(in the rows, 128 means zero)
Known rows, with every way that one mark hangs from another:
q992[q12 q963[q99 q112]]: [123 114 175  86 106 126 152 109 101 161  88 103 126 146 167 106  69  85
 154  25]
q99[q963[q112[q12]]]: [116 137 142 149  82 126 134 142 100 160  84 115 137 133 145 131 106 112
 168  47]
q99[q12[q112] q963]: [123 122 142 155 101 118 122 126 150 131  92 154 197 133 111 144 100 115
 151  77]
q895[q12[q99] q457]: [129  95 124 151 125 152  93 113 113 116 128 119 127 140 105 145 128 101
 134 106]
q895[q457]: [140  99 155 159 111 144  99 142 101 117 117 133 131 130 119 139 119 106
 138  95]
q112[q963[q99 q992]]: [150  93 174 150 119 140 157 134  97 137 102  93 116 149 142 134  92  93
 174  45]
q963[q99[q12] q112]: [135 125 163 131  95 148 145 123 131 133  91 103 139 160 168 141  97  70
 176  35]
q992[q12[q99 q112] q963]: [113 103 169 122 122 141 121  99 120 137 102 152 167 136 133 107  89  95
 117  71]
q99[q12]: [132 107 147 167  94 131 126 133 130 115  93 142 175 150 113 138  92 107
 144  85]
q963[q99 q112]: [134 132 163 122  95 158 150 130 105 145  97 101 113 153 177 131 107  66
 168  43]
q457[q12[q99 q112 q992[q963]] q895]: [166  67 170 102 127 162 120  76 158 148 121 123 174 135 165 100 127  66
 117 110]
q895[q12[q992]]: [145 120 115 141  98 129 137 119 120 119 120 137 138 147 115 135 108  95
 121  94]
q12[q99[q963] q112]: [117 124 157 156 115 158 117 113 136 134 104 165 170 132 126 128 133  94
 133  96]
q895[q12[q112] q457]: [131 106 106 144 124 144  86 126 111 113 141 121 138 128 114 163 119  98
 128  97]
q895[q457[q12]]: [161  88 159 138 120 140  97 127 106 130 125 101 143 134 122 133 119 104
 140  94]
q895[q12[q112[q963[q99]] q992] q457]: [155  97 128 147 130 136 107 133 128 103 154 115 132 132 120 160 121  82
 128  65]
q963[q99 q992]: [158 115 167 110 112 144 165  95 121 140  95 108 117 155 158 137 109  83
 174  59]
q963[q99 q112 q992]: [153 127 172 107 109 155 152  94 114 144  86  85 102 158 191 139 116  62
 196  28]
q12[q99[q963[q992]] q112]: [129 122 162 146 123 157 119  91 143 133  96 154 164 135 135 132 138  91
 152  86]
q992[q12[q99[q963]]]: [123 112 163 137 103 127 142 105 103 129  98 136 167 141 118 112 103 113
 142  82]
q895[q12 q457]: [132  99 113 143 116 135  96 129  99 119 129 112 124 135 105 152 111 109
 137  99]

Rows:
[150 121 168 168 113 168 121 106 158  97 121 184 170 141 140 127 149  65
 105  94] | q12[q99 q112 q992]
[129 134 150 137  94 122 137 114 106 158  75 101 129 137 157 137 113 108
 191  34] | q99[q963[q112[q12] q992]]
[156  90 164 144 134 161  85 112 126 122 133 114 158 133 128 136 137  89
 131  95] | q895[q457[q12[q99 q112]]]
[157  74 139 112 115 159 119 103 113 149 125  94 173 133 161 122 111  82
 135 118] | q457[q12[q112] q895]
[141  84 120 131 111 164 124  93 132 119 128 135 155 137 148 130 129  74
 122 126] | q457[q895[q12[q99 q112 q992]]]
[107 115 163 141  99 149 120 130 112 163  79 124 123 140 155 112  94  93
 145  46] | q992[q963[q112[q12[q99]]]]
[147  78 121 124 110 150 143 117 118 127 134 110 142 136 153 135 105  75
 134  97] | q457[q895[q12[q112[q963[q99]] q992]]]
[157  85 170 144 127 154  93 114 118 127 123 107 146 139 122 127 132  98
 137  98] | q895[q457[q12[q99]]]
[127  86 102 125 105 156 122 112 106 133 123 115 148 131 144 138 104  89
 134 125] | q457[q895[q12[q112]]]
[120 100 163 192 124 174 112 140 114 114 119 143 159 136 125 130 120  84
 128  86] | q12[q99 q112[q963]]
[125  76 118 131 106 162 128 102 107 136 113 114 140 141 138 124 111  91
 139 132] | q457[q895[q12[q99]]]
[122 117 157 139 110 136 130 102 114 123 109 146 183 135 126 124 111 101
 133  78] | q992[q12[q99[q963] q112]]
[159 111 168  97 114 128 172  83 109 132  99  99 131 156 158 133  97  88
 172  44] | q963[q99 q992[q12]]
[120  87 113 124 113 157 123  98 119 142 116 122 156 131 139 130 118  92
 140 126] | q457[q895[q12[q99[q963] q112]]]
[142 112 115 161 110 136 124 135 117 109 135 132 149 140 116 145 106  88
 118  78] | q895[q12[q112[q963] q992]]
[148 104 130 151 131 154  87 102 149  94 145 146 146 134 116 152 149  79
 114  97] | q895[q12[q99 q112 q992] q457]
[132 107 154 162 114 155 136 155 105 128 124 124 146 137 138 140  97  84
 138  61] | q12[q112[q963[q99]]]
[136 124 156 170  87 132 147 126 139 132 100 153 155 140 127 127 130 107
 131  62] | q112[q12[q99[q963] q992]]
[151 128 171 131  93 142 152 117 149 121  97 116 142 160 171 138 108  61
 165  30] | q963[q99[q12[q992]] q112]
[141 115 129 149 107 146 133 102 133 114 119 146 141 153 114 129 126  87
 118 101] | q895[q12[q99 q992]]
[177  91 167 138 119 135 104 121 125 120 131 116 146 137 126 130 130  94
 130  88] | q895[q457[q12[q992]]]
[146 131 159 118  99 149 159 104 112 149  87  72 103 157 195 150 113  70
 196   4] | q963[q99 q112[q12] q992]
[153 109 115 144 122 139  94 117 134  99 147 139 143 130 117 159 132  86
 116  92] | q895[q12[q112 q992] q457]
[139 117 153 135 103 144 149 124 146 125 108 133 167 151 140 148  97  82
 147  62] | q963[q99[q12[q112]]]
[156  64 159 118 115 167 126  91 117 150 114  93 161 144 153 105 120  84
 142 127] | q457[q12[q99] q895]
[150  89 172 156 118 132 152 129 115 127  97  94 137 154 135 141  86  95
 181  37] | q112[q963[q99[q12] q992]]
[145 109 163 134 123 147 130  77 116 111 104 127 160 147 145 134 117  88
 152  72] | q963[q992[q12[q99 q112]]]
[132 104 125 135 140 145  86  89 135 122 125 122 141 129 114 157 139  99
 151  90] | q895[q12[q99[q963[q992]] q112] q457]
